Each row was made from one walk, in order. Every step used is in the known rows, and no mark comes twice. Write each row's walk.
Known rows
H, M, L, V, W: [-10.2 -12.3  34.5  -7.1 -34.1  17.5  22.2  15.0 -26.4  56.6  18.4  31.8
   8.2  -3.8  21.2   9.6  20.3]
W, U, V, Z, H: [-11.6 -39.1  48.5 -14.6 -12.1  -1.9  43.8 -10.9  -9.8   9.6 -17.0 -23.1
 -37.5   5.1  32.0   0.6  22.7]
W, U, V, L, M: [-12.3 -43.8  50.6 -53.1 -49.9  11.2  40.7   5.4  -8.7  28.7   1.7  -1.5
   9.6   4.4  13.7   8.5  38.2]
L, V, W: [  4.2 -41.5  35.6  -2.8 -11.2  11.2   9.1  23.4 -18.6  30.6  -8.1  30.9
   1.1  -1.6   0.0  14.3   8.7]
H, M, Z, V: [ 17.0   4.8  -0.7 -34.1 -39.4  10.6  27.9 -27.3  10.8  44.5   3.1  12.0
 -20.4 -16.7  40.7 -35.0  44.1]
L, V: [  6.4 -32.9  30.5 -12.0 -35.6  16.4   5.4  10.2   0.0  24.3  -2.6  10.9
  -1.1  -8.7   4.7   0.8   9.6]
Z, H, M, L, V, W, U: [-42.1  -4.9  50.2   2.9 -32.6   9.9  28.6   5.8 -25.4  43.8   2.8   3.4
 -17.7   0.9  43.5 -11.6  15.8]
L, V, Z, H, M: [ -3.5 -22.0  47.0 -11.2 -22.8   0.2  23.8  -0.9 -18.8  32.2   0.5  19.2
 -26.6  -0.5  50.5  12.4 -14.9]
U, V, Z, H, M: [  2.0 -23.9  50.8 -20.9 -18.3  -3.5  49.3 -23.5 -12.8  38.2   5.0   8.2
 -24.3  -2.1  51.7   0.7  18.9]
Z, H, M, L, V, W: [-21.5  -4.5  50.8  10.8 -29.2   5.8  33.6   1.6 -33.1  54.7  12.5  24.9
  -6.3  -7.4  39.7 -11.6  11.9]
W, U, V, L: [  4.5 -48.3  44.8 -33.4 -45.9  14.9  42.7   6.5   0.2   8.9  -4.6 -10.2
  -4.1   1.9  10.0  -8.4  50.2]
H, M, L, Z: [-11.5  -2.6  18.2 -21.2 -28.9   2.3  14.5 -14.3 -13.8  55.2  20.3   7.4
   2.8  -8.2  41.1  13.0  16.6]
W, U, V, Z, H, M: [-19.1 -23.7  49.4 -28.4 -20.5   0.7  44.8 -18.1  -4.6  26.8  -4.3 -12.6
 -35.8   6.9  55.3  -0.4  23.2]
L, H, M, Z, V, W: [  1.5  -1.6  11.4 -35.2 -14.7  -0.8  38.1  -9.6 -15.7  68.4  -2.1  54.2
  -2.2  -6.4  36.9 -11.6  29.9]
W, U, V: [ -8.2 -34.6  32.5 -29.0 -32.8  16.9  26.0  -7.2  13.8  18.9  -7.3 -21.4
  -9.9  -1.4   9.1 -12.4  48.3]
Z, H, M, L, V: [-19.0   4.0  45.4   1.2 -53.7  10.6  29.5 -11.4 -14.2  48.5  17.6   4.5
  -8.7 -15.0  44.0 -25.2  12.6]
H, M, L, Z, V, W, U: [-10.3  -8.6  22.1 -15.3  -5.8   9.0  34.6   0.3 -20.0  47.3   4.6  -1.0
 -15.4   6.8  42.8  17.0  15.8]
V, L, H, M: [ -5.5 -17.7  40.0 -41.6 -44.1  10.9  23.0   2.1  -5.9  52.9   9.7  45.6
  14.7 -12.9  32.9  -6.3  11.9]

Write each row's walk
[-25.5 -10.6  47.6 -18.5 -35.4   4.5  56.9 -19.1 -17.4  35.7   9.5 -22.5
 -30.2   2.5  53.9  -4.1  34.8]
W, U, V, Z, H, M, L
[-15.6  -9.6   3.8 -44.0 -36.4  -2.6   4.2 -18.4  -7.6  50.6  -2.8  17.6
   0.0 -14.3  19.1  -8.1  35.5]
L, M, Z
[-17.4   1.2  37.7  -9.4 -27.3   7.4  11.3 -29.9   9.3  43.4  -0.7   5.2
 -22.0 -22.6  49.4 -40.9  15.0]
Z, H, M
[ -3.5 -21.9  48.9 -18.4 -21.9 -14.9  30.1 -13.5 -21.0  35.0   3.5  22.1
 -12.0  -4.8  62.4   0.0  -1.8]
V, L, Z, H, M
[-16.9 -42.1  34.5 -10.8 -14.0  16.1   4.8  28.1 -10.9  19.8 -17.3  10.2
 -10.1   7.5   3.6  13.8  12.5]
L, V, W, U
[-14.0 -34.3  62.1 -34.7 -32.4 -15.1  57.4 -12.0 -18.6  25.9   3.3  -1.2
 -12.8  14.5  63.0   6.8  23.5]
W, U, V, L, Z, H, M
[ 15.0 -45.9  30.1 -14.8 -19.3   9.5  11.2  20.4 -16.8  17.4  -5.7  15.9
 -13.8   2.2   9.6  34.5  -7.3]
L, V, Z
[ 11.9  -0.2  17.6 -16.8 -28.0   9.1  34.6 -17.7  -9.0  51.1  18.8  -0.4
  -6.8  -9.3  44.0   4.1  12.4]
H, M, L, Z, V
[-13.5 -35.3  28.7 -64.0 -58.5  -4.1  48.0  -3.1 -18.8  32.1   0.6   5.9
   5.2   7.9  20.6   2.9  62.8]
W, U, V, L, M, Z
[-12.0   7.0  18.9 -16.5 -46.1  22.6  12.2 -17.2   2.9  53.5  18.8   2.2
  -2.3 -23.4  29.0 -23.9  34.4]
H, M, L
[  5.2 -58.0  43.5 -38.4 -28.9  -5.4  45.4   8.9 -17.3   9.5  -3.4  -4.7
   0.5  17.0  21.7  29.1  31.5]
W, U, V, L, Z
[-24.4 -27.2  45.7 -47.1 -53.9 -16.0  59.2 -17.1 -24.9  30.3  -5.9  -0.9
  -9.8   4.4  38.9 -18.7  54.0]
W, U, V, L, M, Z, H
[-30.6 -12.6  33.4 -14.6 -36.5  21.7  18.0  20.4 -18.8  45.5   9.4  10.7
  -2.6   4.8  25.1   9.4  24.7]
H, M, L, V, W, U
[ -5.8  -3.9   3.9 -32.5 -17.8  10.0  27.2  -8.9  -0.9  40.3 -11.4  11.5
 -28.6  -0.3  40.0 -21.8  47.6]
H, M, Z, V, W, U
[-27.7  -1.3  19.9 -26.7 -31.7 -14.3  15.5 -32.2 -14.2  48.9  -9.0  10.5
 -14.5 -17.9  37.0 -28.6  27.0]
L, M, Z, H
[ -6.3   1.6  -1.0 -38.2 -39.9   3.4   7.6 -24.0   5.6  48.2   4.1  18.6
 -11.4 -15.2  38.1 -25.6  47.5]
H, M, Z
[ 25.3 -10.7  -2.0 -19.4 -30.5   8.2  26.5 -20.0   5.6  27.0  -9.9   0.9
 -22.3 -18.3  17.4 -34.4  43.9]
M, Z, V
[-20.1   3.2   6.3 -48.9 -41.1  -2.5  14.0 -19.9  -2.0  65.9   4.9  41.2
   4.4 -12.4  39.7 -15.7  33.9]
L, H, M, Z
[-20.5 -30.5  24.9 -11.3  -1.4  16.4  -1.5   9.9  -0.8  24.3 -21.6   1.1
 -18.2  -4.9   7.1  -5.2  26.5]
V, W, U
[ 26.9 -57.7  45.2 -29.7 -25.9  -9.6  49.6   3.9 -24.2  20.8   5.8  16.4
  11.9   8.4  17.8  29.0  26.9]
U, V, L, Z
[ 20.1 -15.3  16.8  -2.7 -19.3   6.9  33.6 -10.4 -14.0  34.4   6.3 -10.4
  -8.0 -10.8  20.5   4.4  12.3]
M, L, Z, V
